Each row was made from one small tree. The marks that hang from a mark follow it in brackets, in alphabetical order. Every link used is in the known rows. Write each row's tree.
Known rows:
folik[megu]: [ 0.18  0.43  0.74  0.33  0.42  0.23  0.23  0.06 -0.16 -0.05 -0.12 -0.41
  1.18  0.16 -0.07  0.05  0.22  0.90  0.00 -0.58 -0.05  0.25  0.04  0.08
  0.93]
resunub[bevozu]: [-0.07 -0.38  0.42  0.07 -0.14 -1.42  0.09 -0.01  0.11 -0.29  0.72 -1.03
 -0.06  0.03 -1.12 -0.15  0.38 -0.36 -0.44  0.74  0.27 -0.10  0.73  0.12
  0.30]
gunod[rara[folik[megu] zikovad] seti[bevozu]]: [ 0.38 -1.40  0.06 -0.06  0.47  1.47  0.51  0.14 -1.25  1.01  4.24 -0.40
  2.35  0.12  0.12 -1.29 -0.14  0.21 -0.52 -2.62 -0.22 -1.33  0.02 -0.50
  2.68]
seti[bevozu rara[zikovad]]: [ 0.68 -1.20 -0.14 -0.87 -0.63 -0.11 -0.52 -0.47  0.45 -0.37  2.35 -0.56
 -0.05 -0.09 -1.55 -0.05 -0.10  0.22 -0.70 -0.23 -0.25  0.07  0.08  1.08
  0.88]
rara[mupeg]: [ 0.23 -0.56  0.49 -0.97 -0.55 -0.05  0.18 -0.23 -0.95  0.57  1.09  0.36
  0.99  0.05  1.23  0.72 -0.19  0.07 -0.32 -0.89 -0.59 -0.07  0.05 -0.25
  0.05]
rara[folik mupeg]: [ 0.11 -1.00 -0.80 -1.02 -0.72  0.94  0.46  0.00 -1.16  1.35  2.42  0.69
  1.15 -0.11  1.80  0.33 -0.23 -0.58  0.11 -1.48 -0.74 -0.31  0.56 -0.48
  0.30]
rata[gunod[rara[zikovad]]]: [ 0.08 -0.41  0.11 -0.45  0.87  0.79 -0.02 -0.17 -0.29 -0.73  2.10  1.55
 -1.01  0.50 -1.18  0.48 -1.24 -0.43 -1.09 -0.96  0.04 -1.55 -0.59 -0.94
  1.10]
guker[rara[folik]]: [-0.16  0.45 -1.43 -0.65 -0.42  1.66  0.20  0.30 -0.27  0.71  0.33 -0.02
 -1.50 -0.17  0.96 -1.55 -0.16 -0.85  0.34 -1.05 -0.23  0.20  0.25 -0.47
  0.09]
tolanaf[guker[rara[folik[megu] mupeg zikovad]]]: [ 0.92 -0.44  0.82 -2.03 -0.68  3.27  0.11  0.51 -1.64  1.30  1.88 -1.23
  1.95  0.11  1.35 -0.48 -1.24  0.50  0.06 -2.85 -0.43  0.94  0.73 -1.10
  0.79]
guker[rara[folik[megu] zikovad]]: [ 0.48  0.54 -0.14 -0.92  0.42  3.08  0.33  0.50 -0.18  0.20 -0.27 -0.34
  0.38  0.05 -0.20 -1.15 -0.97 -0.02  0.04 -2.01 -0.04  0.43  0.35 -0.36
  1.02]
resunub[bevozu[seti[gunod rara]]]: [-0.23 -1.56  0.30 -0.21 -2.00 -2.62 -0.39 -0.14  0.76  0.19  3.89 -1.95
 -1.45 -0.55 -3.42  0.64  1.86 -1.11 -0.77  0.38  0.81 -0.05 -0.32  0.70
  1.84]
tolanaf[guker[rara[folik mupeg zikovad]]]: [ 0.70 -0.88  0.00 -2.39 -1.03  2.99 -0.13  0.43 -1.44  1.29  1.96 -0.85
  0.82 -0.03  1.46 -0.43 -1.42 -0.41  0.06 -2.23 -0.40  0.75  0.75 -1.16
 -0.07]
gunod[rara[folik[megu] zikovad] seti]: [ 0.48 -0.61  0.52 -0.29  0.68  1.99  0.83  0.45 -1.18  0.76  3.13  0.80
  2.01  0.14 -0.29 -0.69 -0.89 -0.18 -0.02 -2.87 -0.22 -1.24  0.07 -0.99
  2.45]
fevu[seti]: [-0.73  0.00  0.41  1.20  0.37  0.02  0.04  0.02 -0.42 -0.45  1.78 -0.49
  0.30  0.11 -0.08 -0.05  0.14 -0.81 -0.22  0.16  0.27  0.25 -0.86 -0.17
 -0.25]
folik[megu[vitu] rara[zikovad]]: [ 1.80  1.11  1.34 -0.86  0.13  0.69  0.07 -0.49  0.20 -1.08 -3.12 -1.25
  0.51  0.00 -1.03 -0.26 -0.51  1.19 -0.11 -1.26 -0.09  1.13 -1.02  0.87
  1.25]
gunod[rara[folik mupeg zikovad] seti[bevozu]]: [ 0.47 -2.40 -0.21 -1.38 -0.48  1.13  0.48 -0.16 -2.05  1.64  5.63  0.35
  2.06  0.05  1.55 -0.55 -0.41 -0.56 -0.88 -2.88 -0.77 -1.64  0.19 -0.78
  1.79]
folik[megu[vitu] rara[mupeg zikovad]]: [ 2.01  0.68  1.77 -1.81 -0.40  0.80  0.28 -0.72 -0.77 -0.46 -1.88 -0.85
  1.39  0.04  0.16  0.55 -0.77  1.26 -0.50 -2.15 -0.60  1.02 -1.07  0.63
  1.29]
gunod[seti[rara[mupeg]]]: [ 0.41 -0.60  0.74 -0.69 -1.53 -0.12  0.67 -0.23 -1.05  1.09  3.39  0.98
  0.41 -0.17  0.44  0.74 -0.01 -0.38 -0.02 -1.68 -1.18 -0.04  0.05 -0.19
  1.42]
folik[megu rara]: [ 0.83  1.47  0.30  0.19 -0.05  0.13 -0.14 -0.09 -0.27 -0.20 -0.26 -0.80
  0.56  0.03 -0.15 -0.52 -0.03  1.16  0.37 -0.76 -0.55  1.05 -0.14  0.54
  1.28]
mupeg[rara[folik[megu[vitu]] zikovad]]: [ 0.98  0.23 -0.41  0.34 -0.04  1.97  0.44 -0.31 -0.04 -0.03 -2.36 -0.42
  1.23  0.17  0.25  0.05 -0.46  0.23 -0.11 -1.67 -0.11 -0.52 -0.45  0.26
  1.34]
guker[rara[folik mupeg zikovad]]: [ 0.57 -0.39 -0.41 -2.25 -0.56  2.94  0.32  0.23 -1.01  0.83  1.14  0.42
  0.14  0.00  1.23 -0.36 -1.34 -0.80 -0.28 -2.29 -0.61  0.19  0.40 -0.64
  0.11]
bevozu[seti[gunod]]: [-0.51 -1.14  0.00  0.02 -1.05 -0.46 -0.32  0.11  0.25  0.58  1.59 -1.38
 -0.26 -0.46 -1.46  0.65  1.47 -0.62 -0.53 -0.31  0.88 -0.07 -1.01  0.11
  0.93]
bevozu[seti[rara]]: [ 0.11 -0.97  0.18  0.13 -1.35 -0.71 -0.34 -0.06  0.08  0.27  2.38 -0.26
 -0.28 -0.53 -2.03 -0.23  0.77 -0.46 -0.18  0.25  0.43  0.65 -0.02  0.97
  0.87]
seti[bevozu gunod[rara[folik zikovad]]]: [ 0.09 -2.19 -1.38 -1.58 -0.31  0.01 -0.51 -0.18 -0.16  0.55  4.58 -0.73
 -0.72  0.01 -0.21 -0.21  0.24 -0.59 -0.87 -2.02  0.12 -2.01 -0.98 -0.58
  1.59]
seti[bevozu]: [-0.15 -0.74 -0.35  0.15 -0.26 -0.64 -0.27 -0.39 -0.11  0.23  1.12 -1.18
  0.34 -0.02  0.44 -0.61  0.81  0.37 -0.47  0.23  0.03 -0.13  0.09  0.60
  0.30]

Write each row's tree:
[-1.05 -1.41 -0.56  0.17 -0.24 -2.23 -0.64 -0.53 -0.61 -0.16  5.58 -1.69
 -1.35  0.26  0.03 -0.37  1.30 -0.68 -1.22 -0.91  0.34 -1.52 -2.45 -0.57
  1.12] : fevu[seti[bevozu gunod[rara]]]
[ 0.25 -1.28 -0.92 -1.59 -0.48 -0.04  0.18 -0.05 -1.78  1.32  4.25  1.33
  0.39  0.15  1.87 -0.33 -0.57 -0.59 -0.18 -2.10 -0.71 -1.46 -0.04 -1.06
  0.60] : gunod[rara[folik mupeg]]
[-0.38 -1.39  0.00 -0.57 -0.90 -1.55 -0.67  0.00 -0.32  0.48  3.36 -0.86
 -0.91 -0.27 -1.41  0.05  1.20 -0.63 -0.88 -0.89  0.95 -1.16 -1.45 -0.43
  1.26] : bevozu[seti[gunod[rara]]]
[-0.04 -1.39 -1.35  0.42 -1.41  0.24  0.48 -0.20 -0.50  1.45  4.86 -0.21
 -0.02 -0.43  0.29 -1.14  0.95 -0.76  0.28 -1.21 -0.77 -0.41  0.53  0.41
  2.00] : gunod[seti[bevozu rara[folik]]]
[-0.53 -1.80 -1.18 -0.06 -0.71  0.41  0.91 -0.46 -2.34  1.84  6.92  1.04
  0.30  0.25  2.23 -0.43  0.39 -0.89 -0.95 -2.53 -1.09 -2.25 -0.01 -1.35
  2.53] : rata[gunod[rara[folik mupeg] seti[bevozu]]]
[-0.09 -2.59 -0.52 -1.17 -2.71 -1.69  0.08 -0.16 -0.52  1.50  6.33 -1.29
 -0.40 -0.63 -1.59  0.82  1.59 -1.62 -0.64 -1.12  0.13 -0.34  0.16  0.21
  2.11] : resunub[bevozu[seti[gunod rara[folik mupeg]]]]
[ 0.27 -2.69 -1.04 -2.45 -0.80  0.12 -0.37 -0.43 -1.11  1.19  5.72 -0.43
  0.33  0.08  0.97  0.38  0.03 -0.50 -1.23 -2.89 -0.45 -2.04 -1.02 -0.84
  1.59] : seti[bevozu gunod[rara[folik mupeg zikovad]]]
[-0.06 -0.32  0.61  0.15  0.63  1.29  0.68 -0.01 -0.71 -0.18  2.69  1.66
 -0.42  0.42 -0.98  0.36 -1.03 -0.84 -0.95 -1.65 -0.16 -1.68 -0.42 -1.29
  1.91] : rata[gunod[rara[zikovad] seti]]
[-0.35  0.09 -0.03  0.91 -0.82  0.48  0.84 -0.24 -0.02  0.33  3.13  1.45
 -1.55  0.01 -0.95  0.57  0.16 -0.86 -0.12 -0.74 -0.73 -0.54 -0.14 -0.41
  2.13] : rata[gunod[seti[rara]]]
[-0.72 -0.39 -0.17  0.28 -1.13 -1.21 -0.28 -0.29  0.46 -0.40  4.18 -0.61
 -2.15 -0.07 -1.24  1.08  0.76 -1.17 -0.30 -0.55 -0.02 -0.25 -2.05 -0.18
  1.05] : fevu[seti[gunod rara]]
[-0.32 -1.42  0.26 -0.03 -1.22 -1.38 -0.23 -0.80 -1.25  0.25  5.78 -0.81
  0.33  0.04  0.62  0.05  0.67 -0.35 -0.97 -0.59 -0.75  0.22 -0.90  0.58
  0.65] : fevu[seti[bevozu rara[mupeg]]]
[ 0.43 -1.69 -0.79 -0.27 -0.96  1.37  0.43 -0.08 -0.26  0.96  4.27 -0.13
  0.68 -0.34 -0.71 -0.55  0.02 -0.78 -0.04 -1.55 -0.55 -0.33  0.62  0.54
  2.02] : gunod[seti[bevozu rara[folik zikovad]]]
[-0.09 -1.24 -0.93 -0.76 -1.62 -1.75 -0.53 -0.62  0.69  0.26  3.57 -1.34
 -2.03 -0.25 -0.77  0.34  1.47  0.00 -0.53 -0.51 -0.31 -0.67 -1.12  0.58
  1.60] : seti[bevozu gunod rara]
[ 0.11 -1.34  0.06  0.61 -1.30 -1.04  0.25  0.23 -0.29  0.72  4.02 -1.44
  1.10 -0.53 -2.55 -0.80  1.27 -0.57 -0.10 -0.14  0.60  0.50  1.16  0.94
  2.37] : resunub[bevozu[seti[rara[folik[megu]]]]]
[ 0.10 -0.12 -1.15 -1.57 -1.00  1.65  0.36  0.12 -1.28  1.34  1.62  0.29
 -0.47 -0.08  2.30 -0.87 -0.43 -0.79  0.08 -1.92 -0.83  0.10  0.19 -0.73
  0.05] : guker[rara[folik mupeg]]
[-0.07 -2.57 -0.21 -0.98 -0.71 -0.74 -0.31  0.32 -0.24  0.45  4.84 -1.40
 -0.14 -0.33 -2.95 -0.12  0.63 -1.73 -1.13 -1.08  1.21 -1.38 -0.21 -0.48
  1.86] : resunub[bevozu[seti[gunod[rara[folik zikovad]]]]]
[-0.26 -1.17 -0.05  0.13 -1.62 -0.21  0.78 -0.79 -1.16  1.14  5.38  0.62
 -0.29  0.07  0.70  0.53  0.77 -0.37 -0.96 -1.41 -1.30 -0.76  0.05 -0.05
  2.49] : rata[gunod[seti[bevozu rara[mupeg]]]]
[ 0.58 -1.10 -0.02 -2.17 -0.91 -0.83  0.51 -0.60 -1.10  1.07  2.58 -0.35
 -0.32  0.10  1.60  0.42  0.60  0.23 -0.50 -3.53 -0.34 -1.87 -2.24 -1.16
  2.18] : seti[gunod[rara[folik[megu[vitu]] mupeg]]]
[-0.33 -1.67 -1.29  0.10 -1.84  0.75  1.07 -0.57 -1.39  1.87  6.76  0.97
 -0.01 -0.08  1.31  0.18  0.76 -1.05 -0.55 -1.96 -1.41 -1.05  0.43 -0.32
  2.71] : rata[gunod[seti[bevozu rara[folik mupeg]]]]
[ 0.94 -1.72  0.47 -1.77 -1.13 -0.02 -0.33 -0.67 -0.53  0.24  3.50 -0.23
  0.79 -0.03 -0.30  0.55 -0.32  0.31 -1.03 -1.05 -0.83  0.00  0.02  0.85
  0.91] : seti[bevozu rara[mupeg zikovad]]
[ 0.83 -1.72  1.11 -1.38 -1.44  0.52 -0.28 -0.19 -0.64  0.40  3.04  0.15
  1.50 -0.39 -1.79  0.82 -0.33 -0.41 -0.89 -0.98  0.07  0.68  0.15  0.81
  0.98] : bevozu[seti[rara[mupeg zikovad]]]
[ 0.78 -1.26 -0.43 -0.55 -0.48  1.14 -0.02 -0.18  0.03  0.38  3.51 -0.68
  1.19 -0.11 -1.01 -0.59  0.00  0.52 -0.22 -1.41 -0.36 -0.03  0.51  0.88
  2.10] : seti[bevozu rara[folik[megu] zikovad]]
[ 0.02 -2.14 -0.45 -0.67 -1.06  0.87  0.00 -0.49 -1.21  0.52  6.61 -0.42
  1.20 -0.07  0.26  0.04 -0.23 -1.08 -0.83 -1.55 -0.69  0.02 -0.34  0.40
  0.99] : fevu[seti[bevozu rara[folik mupeg zikovad]]]
[ 0.35 -0.81 -0.09 -1.19 -0.13  0.05  0.41 -0.02 -1.90  1.23  4.20  0.88
  1.68  0.26  1.71 -0.41 -0.40  0.36 -0.15 -2.68 -0.79 -1.23 -0.01 -0.98
  1.61] : gunod[rara[folik[megu] mupeg]]
[ 0.21 -2.71 -0.25 -2.09 -1.01  0.75 -0.25  0.08 -1.29  1.33  5.27 -0.01
  0.87 -0.27 -0.52  0.66  0.03 -1.19 -1.07 -2.79  0.42 -1.45 -0.88 -0.85
  1.51] : bevozu[seti[gunod[rara[folik mupeg zikovad]]]]
[-0.57 -1.44  0.38  0.19 -1.14 -1.81 -0.21  0.05  0.34  0.24  2.20 -2.46
 -0.38 -0.41 -2.53  0.50  1.84 -0.99 -0.94  0.41  1.13 -0.15 -0.25  0.26
  1.20] : resunub[bevozu[seti[gunod]]]
[ 0.72 -0.50  0.53 -1.16 -0.61  0.61  0.96 -0.43 -1.10  0.99  0.01 -0.40
  1.56 -0.06  1.92  0.04  0.19  0.47 -0.01 -2.20 -0.44 -0.10 -0.62 -0.18
  1.23] : rara[folik[megu[vitu]] mupeg]
[-0.65 -0.50 -1.19  0.72  0.05  1.05  1.03  0.09 -1.19  1.09  4.49  1.88
 -0.92  0.20  0.71 -0.48 -0.15 -1.40 -0.16 -1.91 -0.50 -2.07 -0.01 -1.60
  2.12] : rata[gunod[rara[folik] seti]]
[ 0.17 -2.37 -0.47 -0.89 -1.73 -0.41 -0.18  0.21  0.70  0.45  4.64 -1.53
 -0.64 -0.64 -3.80  0.60  0.97 -1.82 -0.71 -0.60  0.85 -0.23  0.17  0.54
  2.12] : resunub[bevozu[seti[gunod rara[folik zikovad]]]]
[-0.14 -1.03  0.02  0.29 -0.21 -1.11  0.11 -0.27 -1.13  0.75  3.65 -0.37
  0.25  0.07  0.56 -1.40  0.64  0.02 -0.62 -1.11 -0.22 -1.37 -0.53 -0.31
  1.45] : gunod[rara seti[bevozu]]
[ 0.51  0.14 -0.91  0.86  0.19  2.65  0.21  0.13 -0.28  0.29 -0.08  0.09
  1.97  0.25  0.11  0.24 -0.82  0.10  0.01 -1.49 -0.45 -0.49  0.64 -0.02
  1.36] : mupeg[rara[folik[megu] zikovad]]
[-0.47 -0.67 -0.55  1.15 -0.97 -0.31  0.58 -0.57 -0.19  0.51  4.23  0.20
 -1.31  0.01 -0.54 -0.12  1.02 -0.51 -0.62 -0.51 -0.74 -0.71 -0.09  0.17
  2.38] : rata[gunod[seti[bevozu rara]]]
[ 0.49 -0.39 -0.38 -1.53 -0.49  2.92 -0.31  0.65 -0.52  0.67  0.82 -1.15
 -0.21 -0.09  0.23 -1.16 -1.14 -0.51  0.37 -1.35  0.19  0.71  0.72 -0.90
 -0.16] : tolanaf[guker[rara[folik zikovad]]]
[ 0.31 -0.33 -1.68  0.45 -0.24  2.31  0.01  0.13 -0.13  0.33  0.11  0.59
  0.87  0.13  0.25  0.21 -0.97 -0.77  0.01 -0.92 -0.37 -0.72  0.66 -0.01
  0.42] : mupeg[rara[folik zikovad]]
[ 0.86 -0.49  1.30 -2.32 -0.86  2.10 -0.36  0.22 -1.21  0.53  0.70 -1.14
  0.60  0.13  0.76 -0.10 -1.38  0.24 -0.38 -1.66 -0.19  1.04  0.30 -0.88
 -0.43] : tolanaf[guker[rara[mupeg zikovad]]]
[ 1.25 -0.80  1.08 -1.71 -0.16  1.91  0.88 -0.37 -0.84  0.47 -0.54 -0.17
  2.16  0.00  0.86  0.51 -0.57  0.42 -0.30 -2.56 -0.19 -0.07 -0.49 -0.11
  1.25] : rara[folik[megu[vitu]] mupeg zikovad]
[-0.24 -2.36 -0.88 -1.49 -1.52 -0.58 -0.18  0.03 -1.51  1.84  5.85 -0.18
  0.24 -0.34  0.46  0.27  0.94 -1.17 -0.71 -2.43  0.20 -1.47 -0.97 -0.94
  1.57] : bevozu[seti[gunod[rara[folik mupeg]]]]
